Each row was made from one path, in order. Every step used is in the known rows, and no mark comes twice. Write each row's path.
In the rows, zero is written as 128.
Known rows:
suro, mupul, lakuva: [159 110 161 111 155 127 143 147 115 127 141 164 120 107  77 132 102 146
 163 140 121  74 159 100 146 179 121  87 133 169 136 169 127 144 109 119
  99  71 146 135 135 118  67 176 135  73 147]
tulo, suro: [127 141 159 104 134  94 138 108 151 128 139 142 108 104  69 105 124 147
 177 140 111 115 160 102 108 193 108  92 114 132 136 111 106 178 126  82
 111 112 130 139 128  97 116 164 131  81 165]
zevu, ropeni: [131 130 131  95 140 101 132  86 126 113 135 174 128 123  97 116 113 149
 179 125 118  64 176  82 134 196 113 115 113 131 138 149  89 161  85 105
 116 120 112 147 137  77  75 184 137  53 151]
bira, ripo: [137 115 175  96 175 101 134  94 113 116 135 152 144 117  80 138 121 147
 197 132 116  89 160 130 143 189 100  71 138 139 138 145 103 190  97 118
 100 114 127 123 154  98  82 151 133  98 148]
tema, mupul, pumup: [164 100 168  91 166 104 152 113 103 135 149 192 118  84  79 130 121 172
 155 153 115  72 150  91 126 154 108  95 132 117 126 133 126 167 135 141
 151  98 125 123 148  87  50 179 142  91 187]
pumup, pari: [131 127 144  99 163  99 135  81 136 116 139 159 145 115  97 117 108 157
 167 139 137  96 158 120 113 171  84  81 146 145 135 143  99 143  90 128
  98 112 141 118 123 120  88 154 123  93 165]
tulo, suro, mupul, luzug: [139 144 153  89 150 132 145 153 136 133 139 148  84  85  64 125 107 144
 173 131 114 108 161 116 137 172 115  81 115 152 136 137 113 161 136 115
  88  64 124 134 130 112  97 154 122  93 161]
zevu, tukitim: [143 121 125 103 166 103 145  87 135 110 153 156 166 111  75 119 108 148
 181 118 137  62 168  84 141 196  91 118 120 131 156 165  88 135  96 122
 114 126 146 126 152  93  69 182 140  71 180]
tema, mupul, lakuva: [155  92 178 101 152 115 137 134  92 138 141 176 126 114  62 131 118 173
 148 141 129  60 151  98 150 147 106  91 141 137 150 141 118 148 114 123
 135 105 135 124 136 101  69 181 140  88 145]
ziko, rodi, bira, mupul: [140 118 182 128 167 115 126 150 129 121 180 127 149  95  84  78 114 117
 163 103 112 109 179 133 107 172  98  70 122 142 136 114 127 154  81 134
 144 105 115 135 124 124  70 159 120 107 176]
pumup, mupul, suro: [138 103 130 109 153 109 142 103 121 146 123 160 111 129 115 138 126 164
 155  96 132  82 141  80 144 167  82  88 144 132 129 138 101 127 148 144
  97  65 149 173 138 116  77 165 110  80 168]
tukitim, zevu: [143 129 161 109 158 104 122 113 140 128 141 172 128 107  81 134  89 157
 173 153 142 101 156 104 117 172 142  69 129 147 154 130 121 163 123  72
 100 113 145 133 145  92  87 157 135  66 172]
tulo, suro, mupul, ziko, rodi: [135 131 185 100 148  99 111 157 133 143 157 137 116  76  78  91 107 142
 191 105  91 108 166 125 116 196 141 109 113 138 120 123 120 165 115 105
 108  79 113 127 113 141 100 163 109  97 154]
pari, tekulun: [153 107 172  76 161 118 142  96 112 137 158 168 133  97  63 129 116 149
 190 125 122 112 159 107 129 169  98  73 106 148 165 139 116 154  87 109
 113 117 130 143 151  93  95 161 129 102 166]
pumup, pari, tekulun, mupul, luzug: [129  75 137  49 169 145 152  99  90 117 138 178 100 116  89 156 118 179
 174 101 143 103 132 143 145 101  90  59 142 162 158 136 111  77  80 140
 105  87 120 128 147 109  95 140 113 148 187]
mupul, tema: [136 102 143  78 162 116 127 120 117 118 128 167 126 116  89 143 103 117
 163 132 132  82 163 121 133 199 102  90 153 120 150 155 104 161 111 131
 109  78 144 125 144 104  77 156 124  89 153]
rodi, ziko: [111 136 167 104 160 117 152 137 134 125 154 162 112 128  82 129  91 124
 177 165 111 116 154 104 107 184  99  95 137 123 147 124 101 159  75 111
 108 115 143 115 151 128  96 148 123  83 169]
bira, mupul, lakuva: [131  97 179 115 155 123 122 126 104 135 125 143 124 129  75 146 132 172
 139 129 141  81 150 119 141 164  94  69 144 157 157 147 115 141 138 127
 111  89 140 145 141 113  66 171 135  97 137]
mupul, suro, tulo: [144 110 173  93 146  97 160 123 126 128 129 164  98 124  81 128 149 162
 168 140 108  52 148  78 128 208 104 101 133 148 135 170  98 171 138 151
 112 104 142 133 123 108  92 173 106  51 166]
tema, mupul, lakuva, zevu, tukitim: [146  92 141  99 142 107 154 108 116 127 169 154 153 111  46 166 110 178
 140 112 131  64 135  78 181 138 109 127 126 149 159 139  90 113 113 125
 132  83 116 121 165 109  37 216 162 104 166]
rodi, suro, mupul: [149 120 145 120 147 140 137 153 160 134 132 150 105 108  58  94 105 134
 160 145 100 101 178  94 117 214 102 104 113 169 108 137 122 170  83 113
 127 106 126 140 149 112  87 171 151  82 177]
ripo, bira: [154 134 151 111 144 110 158 110 131 122 140 146 152 110  93  90  83 135
 193 137 130 129 157  95 139 183 120 104 137 133 137 146  98 175  89  97
 125 105 141 140 126 117  82 159  98  57 160]
ziko, rodi, suro, mupul: [149 107 162 119 151 138 126 154 153 128 161 147 127  97  62  61 102 125
 169 126  87  98 194 108 123 207 107 110 109 174  99 129 152 162  56 116
 139 113 123 130 129 119  79 163 126  96 168]
tukitim, zevu, ropeni: [126 138 139 101 145  99 115  90 132 114 134 186 118 117  94 139  98 160
 173 141 135  76 177  80 125 176 153  98 111 148 153 135 110 149 108  73
 104 122 112 154 145  71  79 180 139  48 176]
lakuva, mupul, ziko, rodi, suro, tulo: [ 93  64 192 103 125 103 165 161 139 146 165 133 108  77  72 109 127 170
 179 105  75  93 133 109 130 211 100 122 119 157 100 131 106 189  85 131
 122 110 121 117 138 127  90 159 119 104 151]
tekulun, pari: [126  91 159  80 157 118 150  81 137 112 133 172 127 119 110 111  96 141
 180 127 135  88 156 107 112 182 114  81 141 133 137 142 105 149  87 134
 113  96 126 117 133 115  97 152 125 103 177]
rodi, ziko, mupul, pumup, pari: [ 95 136 165 101 163 103 151 110 111 109 141 175 115 110  95 157 104 143
 168 172 117 112 173 121  99 138  88  95 143 120 128 130 119 117  78 167
 116  86 115 101 148 147  79 153  99 135 202]
ripo, bira, mupul, lakuva, zevu, tukitim: [137 110 139 123 134 120 155 106 132 125 148 107 165 119  72 149 103 167
 146 100 150 122 138  88 191 144 116 126 130 164 159 146  86 109 128 120
 115  60 119 153 161 137  29 211 124  99 175]
tulo, suro, mupul: [154 152 152 109 140 104 140 140 160 128 135 145 102  85  59  91 115 144
 180 134  91 114 168 105 105 196 124  94 108 156 124 120 113 174 125  94
 104  78 128 145 128 111 103 174 130  75 178]
pari, tekulun, mupul, lakuva: [145  52 162  72 150 134 152 119  84 120 135 177 100 125  70 147 129 175
 174 110 124  92 136 108 153 128 116  79 127 168 165 135 133 100  88 105
 130  98 128 153 154  94  91 178 137 114 171]
ripo, bira, mupul, suro: [153 117 162 124 151 116 129 125 122 160 110 124 113 133  99 105 121 164
 151 115 140 105 163  84 151 164 109 105 144 143 138 148 102 147 161 138
 134  74 117 175 131 132  61 176  89  73 167]
ziko, rodi, bira, mupul, lakuva: [131  92 200 130 160 126 124 163 103 119 177 126 138 109  87 107 119 125
 144 110 126  98 173 126 132 153  99  67 128 156 145 127 144 129  89 140
 137  98 121 139 120 134  64 167 124 114 160]
ripo, bira, mupul: [154 134 160 125 150 118 141 121 131 138 122 126 148 109  82  92 108 153
 176 121 135 132 160 115 134 171 110  93 141 144 147 135  98 167 119 112
 129  92 131 154 134 122  67 164  98  79 165]
pari, tekulun, mupul, lakuva, zevu, tukitim: [137  55 123  72 140 126 167  91 110 112 162 158 125 122  60 179 121 178
 166  83 129  97 124  90 183 120 122 116 111 179 173 133 101  65  88 106
 123  72 110 147 182 101  59 213 156 132 199]
lakuva, zevu: [135 121 143  93 137 103 155 100 156 133 168 150 135 112  78 144  97 147
 167 129 118 123 136 104 138 180 119  91 125 138 136 125  83 177 100  90
 109  83 125 128 151 111  65 172 138  90 144]

Which path is each row?
[126  96 147 110 147 118 157 110 106 120 134 160 138 117  99 156 116 163
 158 111 138  95 131 104 152 157  84  74 148 148 141 136 114 121 118 123
  84  73 173 155 138 119  76 164 127  88 150] : pumup, mupul, lakuva
[170 110 159  74 181 122 147  92 111 125 162 179 116  62  96 142 114 165
 167 145 115 115 159 109 114 136  99  73 118 180 129 156 143 112 109 161
  97  64 115 142 149 121  67 173 130 126 224] : suro, mupul, pumup, pari, tekulun
[104 146 163 111 150 111 151 144 121 121 140 166 126 121  55 129  92 122
 191 147 108 102 180 125 108 175 105  96 126 111 152 125 102 153  56 123
 124 104 127 104 147 134  96 148  98 103 159] : rodi, ziko, mupul
[166  92 175  67 174 109 147  80  88 138 160 194 120  70  80 142 130 190
 153 143 124 101 151 107 119 108  85  78 126 146 145 128 137 116 114 167
 134  97 110 129 149 102  66 175 134 141 222] : tema, mupul, pumup, pari, tekulun
[108  74 167  97 151  92 140 133 113 158 176 146 135  75 107 122  93 166
 186  85 107  94 143 121 151 174 111 105 128 127 123 138 102 167 103 107
 108  81 120 131 136 122  67 154 106 101 124] : lakuva, mupul, ziko, rodi
[ 91  59 169 112 136 112 132 151 134 165 167 129 111  91  90 115  98 162
 162  98 101 108 152 110 143 190 100 118 115 137 100 121 113 167  86 112
 132 106 110 134 150 123  77 159 126 117 138] : lakuva, mupul, ziko, rodi, suro
[124 127 175 114 166 112 115 163 117 146 148 125 121 104 101 141 110 133
 154 116 134 117 148 126 104 186 103  70 135 111 149 130  77 161 124 147
 123  92 110 139 152 147  73 163 145 100 165] : rodi, bira, mupul, ziko
[142 118 199 106 190 108 114 173 101 119 180 132 146  76 102 118  94 106
 205  96  94 102 170 143 135 188 134  80 128 138 120 143 121 174  62 151
 110  81  94 117 146 156  67 152 120 115 168] : suro, mupul, ziko, rodi, bira, ripo
[121  95 177 111 144 127 123 126 144 129 160 146 135 121  71  70 108 133
 164 132 106 102 182 109 122 207  95 109 112 146 110 119 143 167  57 106
 147 147 125 121 129 105  94 154 129 100 157] : ziko, rodi, suro
[ 97 126 160  88 152 121 133 162 107 113 121 170 113 124  60 155  90  96
 175 140 107  97 185 140 117 179 107 101 151 100 161 137 104 135  72 147
 122  64 132 101 151 138  89 149  92 121 164] : rodi, ziko, mupul, tema
[152 130 154  96 166 112 123 149 123 145 134 159 126  90  91 134  92 148
 185 119 118  86 149 112 126 203 129  96 132 132 136 160  88 169 113 126
 101  73 129 127 144 137  69 165 130  73 144] : suro, mupul, ziko
[127  79 149  52 168 111 128  98  92 133 126 169 110 111 104 151 120 186
 180  92 134 111 125 134 119 132 108  81 144 143 155 127  89  92  82 130
 115  96 109 134 150 132 101 158 128 139 184] : pumup, pari, tekulun, mupul, ziko
[143  98 186 128 167 116 111 155 123 146 169 124 108 121 101  94 127 123
 139  98 119  85 186 105 122 166  98  82 125 140 133 131 131 134 117 157
 148  90 100 157 123 130  64 170 106 102 179] : ziko, rodi, bira, mupul, suro
[140 110 146 108 160 130 139 116 152 125 133 162  92  93 100 120 112 156
 138 170 113 107 167  94 105 177  90 101 128 172  84 139 141 134 105 160
 118  85 116 134 148 131  66 177 153 116 219] : rodi, suro, mupul, pumup, pari
[167 105 181  93 148  92 160 142 113 139 131 181  94 110  52 117 154 182
 153 133  96  34 146  77 130 179 108 108 139 140 137 154 101 169 145 162
 147 101 130 124 123 101  82 184 117  63 175] : tema, mupul, suro, tulo
[145 107 193  99 164 102 123 173  96 142 191 157 143  81  89 100  94 125
 171 104 109  89 162 119 119 167 123  97 127  98 135 119 107 158  73 142
 160 114 105 106 122 138  70 160 123 100 167] : tema, mupul, ziko, rodi, bira
[117  98 162  99 159 102 126 120 103 135 155 158 165  93 117 123  99 152
 186  72 122 101 131 130 134 173  98  90 143 115 129 122 104 139  94 127
  95  83 151 134 130 140  78 140  99 103 140] : pumup, mupul, ziko, rodi
[106  95 208  92 136 110 136 153 128 129 156 142 130 106  69  98 130 148
 175 128  92  87 147 115 115 236 105 119 124 140 115 136 114 188  71 139
 134 147 126 100 126 134 102 153 118  91 154] : mupul, ziko, rodi, suro, tulo
[116 100 196 124 140 131 104 155 122 162 133 105 141 117  88  76 103 148
 160 105 128 140 162 124 139 190 113 119 128 136 118 117 116 160  90 128
 155 116 103 140 133 156  74 156  96 114 154] : ripo, bira, mupul, ziko, rodi, suro
[138 107 149 103 142  99 175 115 127 124 124 163 110 115  95 136 153 173
 165 104 105  67 125  82 127 189  83  91 146 154 130 148  94 149 148 161
  90  71 165 153 128 117  91 170  99  65 183] : pumup, mupul, suro, tulo
[164  98 160  99 158 103 128 127 108 162 130 175  97 123  74 119 127 172
 143 127 123  47 163  74 139 157 102 106 136 120 140 143 107 153 142 141
 149 100 117 140 134  99  68 183 125  79 164] : tema, mupul, suro
[155  61 152  63 163 121 166  97  99 118 141 195  91  97  89 144 130 176
 181 125 110 105 136 102 130 134 120  83 116 147 143 128 137 121 111 121
 143  88 115 153 168  79  77 176 138 118 216] : pari, tekulun, mupul, pumup
[109  90 147  97 151  93 151 128 118 162 147 145 114  82 105 159  95 175
 179 105 117  99 124 107 144 179 110  98 133 121 131 146  71 175 129 110
  97  72 127 138 155 117  70 165 131  90 132] : lakuva, mupul, ziko
[144  82 136  69 163 116 150  85 114 113 133 171 118 112  84 121 126 179
 184 104 123 110 142 130 115 122  96  76 137 167 150 118 111  93  69 116
 123 105 121 139 142 107 102 159 129 135 204] : pumup, pari, tekulun, mupul
[118 105 213 118 129 122 137 168 129 141 135 108 141 101  70  69 130 156
 173 112 100 129 146 123 126 211 118 122 130 155 118 128 110 178  92 148
 148 122 115 122 120 159  89 157  87  98 169] : ripo, bira, mupul, ziko, rodi, suro, tulo
[152 115 151 105 136 123 155 139 135 133 166 150 122 105  70 160  92 150
 154 131 114 104 136  98 163 164 137  92 128 180 132 149 110 146 109 107
  92  43 125 135 147 132  47 190 144  89 141] : suro, mupul, lakuva, zevu
[137 123 167 100 135  92 154 132 113 123 119 164 111 118  50 131 149 157
 179 123 103  40 177  95 129 200 109 104 125 135 141 169 102 167 121 161
 129  92 128 125 118 113  93 174  87  71 154] : ziko, mupul, suro, tulo
[106  89 185 100 150 122 103 141 124 151 156 140 128 119  90 103 101 138
 167 121 116  99 165 113 128 214 107 113 119 123 113 124 122 164  70 119
 139 140 115 118 137 133  90 153 125 107 140] : mupul, ziko, rodi, suro
[135  79 125  85 168 103 157  79 121  99 121 183 103 113 124 135 124 183
 160 136 126  87 137 111 113 137 105  92 161 147 109 133 117 109 113 138
 129  83 125 129 143 109  71 169 133 114 212] : tekulun, mupul, pumup, pari
[119 106 206  99 185  96 112 144  91 120 182 130 152 100 110 129 101 110
 201 104 114 107 165 144 136 189 119  75 132 112 129 134 112 177  63 144
 114 117 100 110 143 139  81 145 120 118 157] : mupul, ziko, rodi, bira, ripo
[132  58 153  71 156 124 147  95  87 111 128 170 105 126  86 149 130 184
 162 109 137 102 135 120 142 105 100  72 144 182 157 135 126  69  77 123
 113  96 123 143 140 117  99 172 132 137 188] : pumup, pari, tekulun, mupul, lakuva
[151 113 173 102 167 113 113 154 115 140 165 158 148  80  92 102  88 136
 194 102 104  79 162 127 132 198 136 100 126 138 121 157 115 159  86 129
 112  81 128 116 122 141  66 156 107  84 136] : suro, mupul, ziko, rodi
[143 103 171 103 167 114 134 102 117 136 134 162 117  99  95 139 133 171
 148 141 130  94 152 111 117 168  96  77 131 137 130 140 120 160 161 145
 125  79 125 146 156  98  48 172 137 102 180] : bira, mupul, pumup
[154 129 169  76 158 109 145  95 130 129 151 160  82  54  84 131 136 166
 170 146 103 149 159 108 102 134 107  77 102 178 125 120 148 119 139 138
  95  63 103 155 139 120  99 178 130 139 240] : tulo, suro, mupul, pumup, pari, tekulun
[123 111 188 101 164 104 124 158 111 127 190 138 147  94 115 110  85 109
 184 109 120 108 162 116 115 195 121  90 125 108 134 132 108 160  65 131
 129 118 115 117 126 143  81 151 118  94 154] : mupul, ziko, rodi, bira
[144 112 172  84 161 100 119 137  96 158 136 174 129  97  76 136 107 169
 168 120 126  73 136 109 127 174 115 100 141  99 147 136  81 171 117 129
 138 107 119 116 142 118  71 165 135  89 139] : tema, mupul, ziko
[145 127 168 111 134 116 138 149 135 129 132 139  91 100  61 121 122 151
 164 143 107 104 161  96 133 177 126  90 116 168 132 136 132 148 134  97
  98  73 133 146 124 119  97 183 137  82 164] : tulo, suro, mupul, lakuva
[132 117 157 106 149 133 114 165 141 156 122 144 100 106  80 123  99 143
 161 135 111  99 157  99 120 220 115 110 120 144 114 142 102 171 100 130
 123  99 113 131 155 139  81 168 154  90 159] : rodi, suro, mupul, ziko
[124  99 141 112 144 116 137 101 131 129 152 123 150 123  61 174 122 176
 133 103 146  85 137  99 174 152  98 107 126 166 166 146  85 108 137 129
 107  68 120 143 171 123  33 209 154 113 163] : bira, mupul, lakuva, zevu, tukitim
[142  91 202  93 185 124 131 108 100 119 199 146 134  66 108 114 130 140
 151 116 122 140 174 137  98 113  83  54 116 164 136 115 160  99  92 178
 130  93  93 148 136 133  65 165 117 169 242] : ziko, rodi, bira, mupul, pumup, pari, tekulun
